Known rows, with every step that occurs:
V, D: -2.59,4.76,1.00,1.89,0.53,-1.48,3.63,-3.33,-3.65,2.39,-1.13,-1.20,1.42,2.13,-1.42,1.51,-4.77,4.33,-1.06,5.76,0.96,-0.35,1.33,4.36
H, P, A, D, V, J: -6.45,5.13,2.30,4.03,-2.34,-4.28,2.43,-1.25,-3.00,-0.93,-2.14,-1.32,0.35,1.25,-0.98,0.00,-2.21,-2.63,0.64,4.15,0.79,1.21,2.87,4.56
G, H, D, V, P: -3.31,4.59,2.39,1.75,-0.70,-1.99,4.53,-1.72,-4.20,0.01,-1.31,-1.69,2.42,2.56,-2.92,-4.75,-0.21,-0.68,-0.51,0.73,3.35,5.12,-0.09,5.04
D, H, P: -1.38,1.14,0.52,1.48,-0.21,-4.69,0.51,-2.61,-1.68,-0.75,1.08,-3.81,1.39,2.90,-0.49,0.16,-5.19,0.86,-1.00,2.86,2.48,-0.49,1.07,6.22
G, P, A, D, H: -0.89,1.68,0.95,4.32,2.50,-5.29,-0.23,-4.11,-2.68,-1.88,5.27,-2.69,-1.19,-0.80,-0.80,0.79,-2.73,-4.47,-0.15,2.10,1.58,-1.73,3.38,6.30
H, P, A: -3.54,2.97,2.00,5.35,0.61,-4.35,-0.57,-3.82,-0.44,-0.33,0.49,-3.45,0.91,1.44,-0.57,3.14,-5.60,0.41,-0.76,2.34,1.81,-0.80,2.28,4.47
V, J: -2.64,4.63,0.02,1.81,-0.02,-2.54,4.13,-3.20,-2.74,0.81,-0.46,-2.24,-0.09,2.71,-1.99,-0.40,-4.54,2.49,0.27,5.23,0.80,-0.92,1.79,4.24
G, H, P, A, D, V: -4.27,4.70,3.12,4.57,-0.32,-5.94,1.63,-1.78,-3.16,-1.88,-0.40,-1.39,1.55,0.48,-0.43,-2.48,-2.08,-1.99,-0.33,2.31,2.91,1.72,3.14,6.30
P, A, D, V, J: -4.80,6.78,1.36,3.55,-1.06,-3.50,3.93,-1.58,-3.43,-0.29,-1.37,-0.36,-0.30,0.74,-1.17,-1.61,-1.43,-2.11,0.59,4.91,0.96,0.50,3.72,5.30
A, D, V: -4.99,5.46,2.83,-0.76,-0.11,-3.21,2.62,-0.85,-3.43,2.11,1.97,-0.35,3.63,0.30,-1.76,-2.12,1.94,-0.56,0.86,2.06,2.20,0.67,-0.27,6.03
G, H, P, D: -3.58,1.56,1.33,2.88,2.64,-1.40,1.70,-3.86,-3.13,-0.05,-0.09,-6.24,-0.45,4.06,-1.08,-1.09,-5.10,2.58,0.40,0.60,4.08,0.19,1.13,6.07
G, H: -0.62,4.30,0.97,2.43,2.13,-4.26,3.39,-3.74,-3.00,-0.36,1.76,-2.64,0.91,2.19,-1.11,-2.55,-4.32,3.31,-0.36,3.74,3.04,-0.35,1.93,5.76
P, A, D: -3.05,3.88,2.37,3.68,1.87,-3.45,0.60,-3.79,-2.76,0.48,3.41,-2.84,0.87,-1.46,-1.57,0.48,-3.35,-1.11,-1.12,2.34,1.42,-0.52,3.71,5.34
L, P, D, V, J: -2.10,5.71,-0.14,0.50,-0.31,2.11,6.18,-1.32,-2.54,1.16,-1.40,-2.04,-4.80,4.67,0.08,-2.86,-0.03,1.12,0.12,4.59,0.86,2.11,-0.81,6.46
G, H, D: -2.32,1.98,1.80,0.95,2.60,-3.49,4.12,-3.59,-5.31,-0.07,1.54,-4.10,1.65,2.31,-3.04,-3.62,-2.42,1.94,-0.57,2.65,3.23,2.47,2.14,5.48
P, A, D, H: -0.52,3.12,0.19,3.36,1.78,-4.32,0.70,-3.02,-3.44,-1.00,3.86,-3.15,-0.79,-1.09,0.02,-1.03,-4.84,-2.35,-1.75,3.54,2.08,-0.64,5.19,7.03
W, G, P, D: -1.96,1.08,1.25,2.55,3.60,0.69,1.75,-3.11,-1.13,2.18,4.23,-4.95,-1.41,1.52,-1.67,1.12,-0.82,0.99,-0.34,-1.01,2.06,0.54,-2.46,6.39
P, A, D, V: -4.57,6.47,2.62,2.76,0.44,-3.56,1.46,-1.45,-2.57,0.55,1.39,-0.43,1.60,-0.89,-0.77,-0.94,0.10,-2.05,-0.19,2.36,2.13,0.27,2.37,6.25
D, A: 0.13,3.43,2.53,2.33,0.73,-2.94,-1.24,-1.68,-2.63,-0.18,1.99,-3.73,1.64,1.88,-0.61,-0.45,-3.54,4.20,-2.85,4.29,3.22,-2.23,1.34,6.52
H, P, A, D, V: -6.05,4.56,3.42,3.64,-0.78,-4.64,0.15,-1.30,-2.05,0.23,0.32,-1.44,2.53,0.07,-0.72,0.64,-0.63,-2.59,0.00,1.56,1.71,0.90,1.61,5.44
P, D: -3.92,3.39,0.89,1.13,3.30,0.59,1.93,-3.65,-2.00,2.49,1.80,-5.08,-0.03,3.03,-1.88,0.10,-3.18,2.93,0.60,1.02,3.24,-0.79,0.26,5.96
D, H: 0.30,3.21,-0.27,0.82,1.16,-3.79,1.95,-2.55,-2.24,-0.03,2.68,-2.62,0.32,2.26,-0.16,-1.32,-4.41,1.39,-1.07,3.83,2.61,-1.20,1.77,7.02

Rows:
-5.34,5.69,1.19,-0.20,1.96,0.44,2.80,-1.30,-1.34,2.61,-0.17,-2.81,0.87,3.20,-1.21,-1.39,0.28,1.88,1.22,0.84,3.68,0.28,-1.27,6.99
P, D, V
-2.44,0.36,1.89,0.37,-0.57,-4.56,0.24,-2.73,-4.18,-0.32,3.25,-4.06,2.28,1.24,-0.90,-0.99,-3.66,-1.51,-0.71,2.43,2.26,0.43,1.94,6.17
A, D, H, P
1.47,4.55,1.11,4.36,1.36,-2.16,2.16,-3.77,-0.64,-0.55,2.97,-1.75,-3.71,-0.04,0.65,0.51,-3.75,0.25,-3.08,4.17,-0.17,0.52,2.14,5.51
L, P, A
2.25,2.24,2.06,1.74,2.11,2.06,0.52,-1.82,-2.72,0.09,2.94,-5.75,-4.04,3.11,0.73,-1.75,-2.11,3.39,-3.48,3.64,2.55,-0.11,0.36,7.98
L, P, D, A
-2.19,3.85,3.22,5.35,-1.21,-5.10,2.59,-0.31,-2.90,-1.41,0.55,-1.90,0.41,-1.22,0.65,-3.01,-1.71,-2.04,-2.58,1.88,2.13,4.23,1.84,7.35
W, G, H, P, A, D, V
0.17,3.70,2.24,3.50,1.38,-1.94,1.72,-3.87,-2.94,-0.38,4.73,-2.21,-2.76,-1.55,-0.11,-0.80,-1.72,-2.07,-2.67,3.68,-0.57,1.38,3.06,5.59
L, P, A, D
-1.13,2.04,0.70,-0.30,0.72,-3.79,1.80,-2.22,-4.37,0.43,4.35,-2.80,1.36,0.59,-1.00,-2.24,-3.04,-0.97,-0.76,3.27,2.43,-0.24,2.63,6.98
A, D, H
-1.60,0.69,1.38,3.66,1.73,-0.40,2.78,-2.47,-2.51,0.44,1.09,-6.55,-0.90,2.40,-0.41,-2.03,-4.92,2.75,-2.05,0.34,3.22,3.14,-0.20,6.81
W, G, H, P, D
-5.42,1.59,1.71,1.76,1.58,-0.20,0.40,-3.43,-1.61,1.93,0.53,-6.14,0.88,3.71,-1.55,1.77,-3.72,2.39,0.78,0.14,3.27,-0.24,-0.40,5.36
H, P, D
-3.36,3.62,0.80,2.94,1.36,2.61,1.15,-3.55,-1.32,2.48,0.99,-5.27,-0.02,2.29,-2.08,0.34,-4.20,0.87,-0.39,-1.06,2.95,0.69,-0.12,4.84
V, P, D
2.77,2.60,0.65,3.05,0.80,-2.57,2.11,-3.06,-3.44,-2.04,5.28,-2.46,-4.36,-1.15,1.42,-2.31,-3.19,-3.24,-3.59,4.80,0.26,1.50,4.48,7.37
L, P, A, D, H
-2.57,4.23,2.42,5.68,-0.14,-1.65,0.01,-4.30,-2.31,0.53,2.56,-3.06,0.88,-1.71,-1.65,0.52,-4.33,-3.17,-1.63,0.44,1.26,1.04,3.43,4.22
V, P, A, D
-2.88,7.85,1.83,5.46,-1.30,-1.99,1.13,-2.03,0.32,0.58,-1.08,-0.14,0.98,0.26,-0.20,0.39,-2.80,-1.79,-1.05,1.29,1.97,0.95,1.20,4.98
D, V, P, A
-2.48,5.58,2.05,5.24,-0.18,-2.98,3.53,-2.62,-2.92,-1.54,-2.04,-1.58,0.46,1.03,-1.84,-3.39,-2.20,-2.65,-1.39,0.91,3.05,4.47,2.50,5.31
G, H, D, V, P, A
-0.81,3.02,-0.33,5.29,-0.87,-3.83,1.16,-3.31,-2.83,-1.06,-2.50,-2.40,-0.81,1.86,1.27,2.86,-8.70,0.68,-2.64,6.28,1.29,-0.22,4.09,5.51
V, D, H, P, A
-0.64,1.76,1.91,2.64,1.76,-2.96,1.56,-2.88,-0.94,1.16,4.37,-2.13,0.42,0.46,-1.57,1.15,-0.81,0.76,-1.12,0.77,0.40,0.30,-2.16,5.21
W, G, P
-2.90,0.75,2.99,2.57,1.23,-0.22,-2.64,-1.78,-2.19,0.29,0.51,-7.51,0.46,4.05,-0.58,0.95,-4.27,3.86,-1.95,1.83,4.61,-1.39,0.62,6.57
H, P, D, A
-4.49,5.40,3.22,1.15,-2.32,-1.29,1.84,-1.11,-2.80,2.00,1.16,-0.39,3.71,-0.25,-2.17,-2.40,0.86,-2.31,0.06,0.39,1.60,2.09,-0.60,4.86
A, D, V, P
-4.50,5.29,2.46,4.06,-0.72,-1.47,2.05,-2.16,-1.82,0.47,-1.33,-1.73,1.68,0.80,-2.39,-0.61,-0.64,-3.09,-1.24,0.12,2.10,3.76,1.04,4.54
H, D, V, P, A
0.08,4.02,1.96,2.78,-0.30,-1.61,0.76,-1.62,-4.28,0.78,-1.48,-2.56,1.34,2.34,-0.22,1.04,-5.20,5.75,-3.48,7.46,1.94,-1.54,2.10,5.66
V, D, A
-0.66,2.60,-0.92,2.30,0.99,1.58,1.27,-3.15,-1.70,0.98,1.52,-5.37,-1.25,2.80,-0.39,-1.30,-5.68,-0.45,-0.90,0.19,3.77,0.79,1.01,6.72
V, P, D, H
-0.95,0.82,2.32,4.15,1.85,-1.82,-0.85,-2.12,-3.53,-1.56,0.00,-7.78,-0.36,4.55,-0.21,-1.64,-5.71,4.41,-1.90,2.56,5.48,-0.86,1.96,7.53
G, H, P, D, A
-3.29,3.08,1.66,2.44,0.31,-0.84,3.50,-0.22,-2.32,0.79,-1.13,-4.19,-0.09,2.96,0.50,-3.28,-1.71,1.78,-1.32,0.46,3.93,4.08,-1.64,7.88
W, G, H, P, D, V
-1.08,2.51,1.61,1.90,2.78,0.88,-1.02,-1.80,-2.58,1.10,1.67,-6.37,-0.40,3.20,-0.64,-0.37,-3.53,4.54,-2.08,2.65,4.64,-2.05,1.32,7.48
P, D, A
-0.76,2.30,0.00,4.88,0.22,-5.15,-0.47,-3.26,-0.68,-2.08,0.90,-3.78,-0.61,1.65,0.86,1.66,-7.09,-0.79,-1.62,3.52,2.55,-0.73,3.44,6.44
D, H, P, A
1.42,0.53,1.17,5.07,1.96,-4.11,0.69,-2.85,-2.52,-1.50,6.23,-3.18,-2.27,-2.16,0.15,0.02,-2.36,-4.63,-2.73,1.54,1.10,0.87,2.22,7.20
W, G, P, A, D, H
-4.80,4.25,2.96,0.52,-1.49,-0.70,2.74,-1.57,-2.92,2.00,-0.75,-1.63,3.48,2.22,-3.29,-2.08,1.22,-1.35,-0.47,-0.09,2.12,4.07,-1.57,4.31
H, D, V, P
